In the rows, 128 means zero.
Known rows, with every step that occurs:
N > M > V > E > B: [175 124  85 168 129 118 124 183 142  69 154 126  95 188 107  44  93  97
 145 145 117 176 126 129 106 124 119 109]
M > U: [156 141 113 171 145 126 112 128 195  92 153  88 103 154 121  71 111 118
 145 112  95 182  85 119 122 146 118 130]
M > V > E > B > W: [178 142  79 164 112 117 134 206 158  85 132 130 139 196 111  63  88 101
 135 142 111 164  95 133 116 143 101 123]
D > M > U > S: [131 134 102 163 173 145 125 119 196  91 136  80  70 119 112  66 130 130
 158  96  81 160  81  97 120 120 135 133]
D > M > V > E > B > W: [158 138  78 158 111 128 134 209 157  83 107 115  98 174 113  66  81 107
 146 140 101 149  95 123 110 135 115 123]
E > V > M > U > S: [136 127  88 158 170 141 156 103 162 112 141  87 108 155 110  69 120 121
 140  89  97 163  74 115 102 145 137 133]
U > M: [200 130 106 147 149 130 110 163 168  94 164 107  89 123 102  48 124 113
 133 101 103 158 110 104 104 142 111 142]
D > M > U: [137 140 110 164 145 139 106 125 194  89 130  83  59 133 124  74 102 127
 160 109  88 168  91 104 118 135 130 130]
U > M > V > E > B: [194 119 101 152 120 106 120 200 153  73 165 119 104 165 103  47 112  99
 139 132  86 145 115 124 102 136 105 128]
B > E: [151 140  77 172 125 133 101 126 164  98 182 107  88 166 108  78  97 105
 135 113 129 162 112 114 106 145  93 139]
B > S: [190 132  97 173 137 153 120 112 148  95 180 104  97 135 100  57  96 110
 120  81  93 173 102 106 117 144 102 133]
E > B > S: [201 130  99 163 131 161 133 139 137  92 200 128 114 144  93  58 116 116
 112 105  87 169 107 100 131 125 102 137]
U > M > V: [199 120 109 148 152 106 110 180 153  73 133  95  86 144 106  64 110 113
 160 101  81 151 115 122 100 153  87 135]
W > B > E > V > M: [143 130  65 143 124 151 147 121 144 110 190 105  98 165  98 107  91 103
 126 116 126 160 123 122  93 188 118 132]
B > W: [182 153  85 159 145 141 123 166 170 105 131 116 126 158 113  64  96 115
 129 111 127 173  87 116 118 147 108 137]
S > B > E > V > M > U: [132 129  72 133 117 140 126  81 145 108 141  93 116 168 117 121  80 114
 151 109 108 131 101 121 109 172 127 141]
B > E > V > M > U > S: [107 126  69 153 155 146 148  87 168 111 156  85  96 180 112  88 111 111
 139  91 113 143  83 114 102 148 121 134]
W > V > M: [170 143  89 154 170 130 150 121 166 102 174 111 115 154 119  71  96 107
 131 111 131 182 106 107  90 166 102 134]
V > E > B: [172 140  90 177 116 128 121 155 160  98 188 127 120 169 102  41 112 103
 117 144 120 180 103 114 112 134 123 132]
B > E > V > M > U: [115 131  76 157 130 137 131  93 166 110 154  81  88 188 121  96  84 107
 139 104 117 149  97 121 101 158 119 132]
M > U > S > B > W > V: [168 148  82 121 186 132 183 126 188  95 121 120 189 130 117 112 135 119
 146 114  94 147  69 122 135 161 112 136]
D > M > U > S > B: [148 131 101 139 158 151 124 102 175  93 124  89  99 101 106  90 129 135
 164 104  75 142  84  96 131 132 146 143]
V > E > B > W: [175 152  78 161 111 136 139 186 172 107 157 135 145 175 111  47 100  99
 109 140 135 166  89 116 119 132 124 131]
N > M > U > S > B > E: [136 127  73 125 161 149 127  91 171  83 162 106 114 138 105  93 117 113
 157 104 119 138 103 110 128 123 131 130]
D > M > U > S > B > W > V: [149 145  84 114 188 146 179 126 184  92  99 114 147 112 119 111 124 128
 158 111  87 136  77 113 132 148 127 136]
D > M > V > E > B: [156 127  91 177 106 119 117 182 147  76 139 107  73 166 109  60  90 111
 151 144  87 158 115 120 104 136 117 125]

Rows:
[183 131  87 173 113 151 134 129 149  95 207 120 115 151  96  42 102  97
 103 111 102 166 104 110 121 126 123 127]
V > E > B > S
[171 130  92 183 110 106 117 185 149  80 163 117 119 187 106  58  96 104
 141 145  96 175 107 131 107 143 103 126]
M > V > E > B
[167 128  97 130 179 146 134 104 166  84 143 106 123 120 105  72 125 124
 159 104 102 159  96 110 132 125 148 128]
N > M > U > S > B
[110 120  69 142 140 148 140  84 141  98 111  89  87 141 106 117 125 124
 163 106  76 114 100 117 123 141 141 140]
D > M > U > S > B > E > V
[124 133  78 119 142 151 118  74 182  98 175  92 124 135 106 103 100 118
 152  94 115 135  76  94 114 152 124 143]
V > M > U > S > B > E
[144 152  82 127 200 142 187 127 210 105 140 107 150 154 124  83 110 114
 136  92 120 161  58 107 106 152 110 127]
B > W > V > M > U > S
[146 137 106 169 170 132 126 119 199  95 158  92 113 142 108  64 133 123
 145  95  89 177  71 110 122 135 117 133]
M > U > S
[120 131  76 135 125 145 150 111 186 103 182  90  99 167 112 117  89 110
 138 115 108 161 110 127 103 192 127 124]
W > B > E > V > M > U
[183 156  81 154 172 126 164 154 173 101 136 128 145 160 120  83 109 106
 126 121 127 173  98 125 113 162  95 131]
B > W > V
[112 126  68 132 152 151 166 103 184 106 188  90 110 156  98 111 122 114
 138 103 103 153  98 118 103 175 132 128]
W > B > E > V > M > U > S
[186 154  70 141 136 121 164 141 167 107 133 132 179 147 117  91  94  94
 126 135 133 155  98 133 115 174 116 132]
S > B > W > V > E
[186 134  91 149 157 139 123 117 140 101 157 114 139 114  88  77 137 124
 143 109 102 161  96 102 123 144 120 152]
U > S > B
[183 121 100 158 128  98 108 176 169  78 149  89  87 148 110  49  94  95
 149 106  97 149 110 129  89 152 102 126]
U > M > V > E
[163 134 103 147 161 138 122 106 176  95 142 101 143 119 103  90 135 127
 154 104  83 156  75 109 133 145 130 144]
M > U > S > B
[152 148  83 115 190 150 200 149 199 100 157 136 169 160 118  81 132 118
 129 118 112 160  61 101 121 137 112 128]
E > B > W > V > M > U > S
[182 151  77 126 166 149 180 173 165 104 162 150 154 170 115  78 104 111
 118 134 133 169  93 102 108 149 101 135]
E > B > W > V > M
[136 123  69 150 144 138 139  86 143  99 138 103 135 158 104 118 131 120
 149 112  86 124  97 130 125 153 124 143]
M > U > S > B > E > V
[149 121  90 137 157 146 152  85 144 110 123  92 135 137 105  92 114 125
 147  97  88 146  79 110 113 156 144 143]
E > V > M > U > S > B
[148 140 107 155 146 140 114 111 197 101 158  84  94 147 122  68  85 119
 144  98 114 181  78 100 105 149 125 132]
V > M > U
[162 132  90 192 117  94 104 162 160  84 144  89 100 176 111  58  76  97
 151 120 104 178 103 138  94 158 101 122]
M > V > E
[146 133  65 183 127 131 128 119 127 108 150 106  93 184 108  86 108 104
 127 118 115 154 121 130 103 156 103 136]
B > E > V
[202 109  98 142 121 127 136 170 142  70 186 115  98 143  97  45 101  95
 126 100  72 136 111 117 107 131 100 125]
U > M > V > E > B > S
[193 131  89 131 126 114 139 229 167  81 131 130 125 168 109  51 104  98
 131 126 101 134  99 127 107 136 101 127]
U > M > V > E > B > W
[157 136  92 122 184 137 170  87 183  98 158 104 157 120 113 101 118 121
 151 102  98 158  79 100 112 162 124 138]
W > V > M > U > S > B
[148 131  97 162 145 136 137 110 163 111 134  86  96 167 122  76  91 118
 142  97 100 169  87 118 102 163 133 132]
E > V > M > U
[164 128  83 176 139 107 116 157 151  76 138  97  79 173 111  42  73  91
 152 120 124 179 121 136  92 139 115 109]
N > M > V > E
